Known rows, with every way that one mark hangs from another:
[K_47 K_480]: [ 3 -2 -6 -1 -4  5  6  7  8  0 -4  3 -9 -2  6  4  2 -5 -1  6]
[K_47 [K_480 [K_697 [K_718 K_72 [K_277 [K_374 K_928]]]]]]: [-15 -44  -8  -6  11   0 -12   6  11   5  14   2 -10  16 -12   1  -9 -19
   2 -10]
[K_318 [K_374 [K_425 K_373] [K_928 [K_718 K_277]]]]: [ -6  14  -7   0  16   4  -7 -21   5  11  30  16  10  26 -20  10   2   0
  -2 -21]
[K_277 K_373 K_374]: [ -8 -37  16  12   0 -20  -3   6   4   8   9   7  -5  -5   6   5  -6   3
  16  -1]
[K_318 [K_374 K_425 K_928]]: [  8  16  -2   5  14   0   4 -17   3   3  15  10  -1  17 -14   4   0  -2
   3 -13]
[K_480 K_47 [K_697 [K_718 K_928]]]: [-17 -16   7  -6  -2  -7 -14   7  -9   4   4   5 -10  17  -9   1   5  -7
  -7  14]
[K_480 K_47 [K_697 [K_718 K_72 [K_277 K_374] K_928]]]: [-20 -43   3  -3   3 -13 -25  19  -6   2  25   1 -11  16 -17   4   2  -7
  -5   7]
[K_480 K_47 K_697]: [-17  -8  -6  -1  -1   2  -4   2 -15   2   0  -2 -10   7  -7  -2   6  -1
  -4  15]
[K_425 [K_374 K_928]]: [-9  5 -5  1 -3 -1  6 -9  6 -1  5  6 11  5 -7 -5 -3 -5  3 -7]
[K_277 K_373 [K_374 K_425 [K_928 K_718]]]: [ -3 -30  14  11   3 -16  -8 -15  -7  18  17  18  -3   7 -10  10 -12  -7
  16 -21]
[K_425 K_373 K_374]: [-17   2  -2   7  -7  -2   1  -1  14  -3   0   9  20   8  -6   2   9   7
   1   5]
[K_277 K_373 [K_374 K_425 [K_928 [K_718 K_72]]]]: [  3 -36   8   8   5 -19 -16 -10  -8  16  19  13  -4   2 -23  11 -10 -11
  14 -22]
[K_374 K_425 [K_928 [K_718 K_697]]]: [  7   6  -1  -6   2   4 -14 -17 -10   9   9  10   8  10 -23   8  -4 -19
   6 -28]
[K_374 [K_425 K_373] K_928]: [ -4  -5   4   1  11   2  -1 -15  11   6   4   8  18  13 -18   9   0  -2
   1 -18]
[K_718 K_72 [K_277 K_374] K_697 K_928]: [  1 -28  10  -3   0 -14 -21  22   5   0  29  -1   6  -5 -15   9   2 -11
   9 -14]
[K_374 K_928]: [ -2  -2   1  -5   8   2   2  -8   3   3   2  -1   4   1  -5  -3  -7  -8
   2 -12]
[K_718 K_72 [K_277 K_373] K_697]: [ -3 -24  -4  -9   4 -11 -18  13   4   9  23  -6  -2 -10 -18  10  -1 -10
   5 -16]
[K_277 K_373 [K_374 K_425 [K_928 [K_718 K_72 K_697]]]]: [  4 -36  10   4   5 -19 -25  -5  -6  16  19  12   2   1 -30  12  -8 -20
  20 -30]
[K_425 K_373 [K_374 K_928]]: [-19  -1  -1   2   0  -1   4  -8  16   1   2   8  24  10 -12  -1   2   0
   3  -7]
[K_718 K_928]: [ 2 -1 12 -1 -5 -7 -1  6  0  2  7  3  1 -2 -1  3  3 -1  1  0]
[K_318 [K_374 [K_425 K_373] [K_928 [K_718 K_72 K_697]]]]: [  6  10  -3  -3  14  -2 -22 -13   4   8  16  12  15  18 -41  10   7 -16
   6 -24]

Rows:
[-12 -14 -11  -9  -3 -10 -20  -2  -3  14  31   5   7  -2 -27   5  -4 -19
   8 -24]
[K_425 [K_374 [K_928 [K_718 K_72 [K_277 K_373] K_697]]]]
[ -5 -51   4   2  18 -18 -19  -2  12  12  30   9  -3  14 -21  13 -15 -10
   5 -28]
[K_697 [K_718 K_72 [K_277 K_373 [K_374 K_425 K_928]]]]
[-35 -56   6  -2  13 -13 -14   2  -1  16  24   6 -12  18  -7   1 -13  -8
   3  -6]
[K_480 K_47 [K_697 [K_718 [K_277 K_373 [K_374 K_928]]]]]
[ -3 -29   1   4   9  -6 -23  10  14   0  24   5  20   9 -28  18   6  -4
   7 -22]
[K_718 K_72 [K_277 [K_374 [K_425 K_373]]] K_697]
[-19 -23 -18 -12   8   1 -22   9  -8   2  15  -6 -12  17 -21   1   2  -7
 -15   6]
[K_480 K_47 [K_697 [K_718 K_72 K_277]]]
[  4  20 -10  -6  12   5 -13 -17  -4   9  34  13   3  20 -22   9  -1 -14
   3 -28]
[K_318 [K_374 K_425 [K_928 [K_718 K_277 K_697]]]]
[  1 -19  11   8  -1 -10  -5   5   2   2  32  11   3   9  -4  15   0   4
   5 -12]
[K_718 [K_277 [K_374 K_425]] K_928]
[  0  -5 -13 -18   8   4 -23  -3  -7   9  22  -3   6   0 -27   2  -6 -23
   1 -28]
[K_374 [K_928 [K_718 K_72 K_277 K_697]]]
[  2  -2 -14 -13   0   2 -25   5  -8   5  20  -3   2  -1 -22   5   1 -16
  -1 -16]
[K_928 [K_718 K_72 K_277 K_697]]
[  1 -15   0 -12   5  -8 -19  12   7   2  22  -1  -1   8 -15   5  -1  -8
 -10  -9]
[K_697 [K_718 K_72 K_277 K_928]]
[ -3 -39  12  -1   4 -20 -24   2  -4  16  14   6   1  -7 -22   3 -10 -22
  21 -24]
[K_277 K_373 [K_374 [K_928 [K_718 K_72 K_697]]]]
[ -3 -24  -2   2   4  -5 -30   3   3   6  26  11  17  12 -30  17   5  -8
   7 -23]
[K_928 [K_718 K_72 [K_277 [K_374 [K_425 K_373]]] K_697]]
[-20  -9  -8  -2  -5  -8  -3 -12  -3  16  29  12   2   4  -6   2  -8  -5
   4 -15]
[K_425 [K_374 [K_928 [K_718 [K_277 K_373]]]]]
[-18  -9  -6  -6  -5  -7 -11  -7  -1  16  29  11   9   3 -14   4  -6 -15
   9 -23]
[K_425 [K_374 [K_928 [K_718 [K_277 K_373] K_697]]]]
[-10 -42   3  -3  -1  -9 -16  19   9   3  20   6 -13  13  -8   8   1 -13
   1   2]
[K_47 [K_480 [K_697 [K_718 K_72 [K_277 K_374] K_928]]]]
[ -7 -22  -6 -13  -1  -1 -14  15   6   5  16   2 -14  12 -13   8   4 -15
  -8   2]
[K_47 [K_480 [K_697 [K_718 K_72 K_277 K_928]]]]
[-12 -34   8   2  -3 -14 -19   6  -4  15  28  10  -2  -1  -2   9  -6  -9
  15 -17]
[K_928 [K_718 [K_277 K_373 K_374] K_697]]
[ -3   3  -4   1  12  -8  -5 -20  -4  19  38  16  -9  16 -14  11  -6  -3
   4 -21]
[K_318 [K_374 K_425 [K_928 [K_718 [K_277 K_373]]]]]
[ -5 -30  -3  -3  13  -5  -9   4   6   2  23  -4   3   0 -12   0 -10  -8
   4 -19]
[K_718 K_72 [K_277 [K_374 K_928]]]
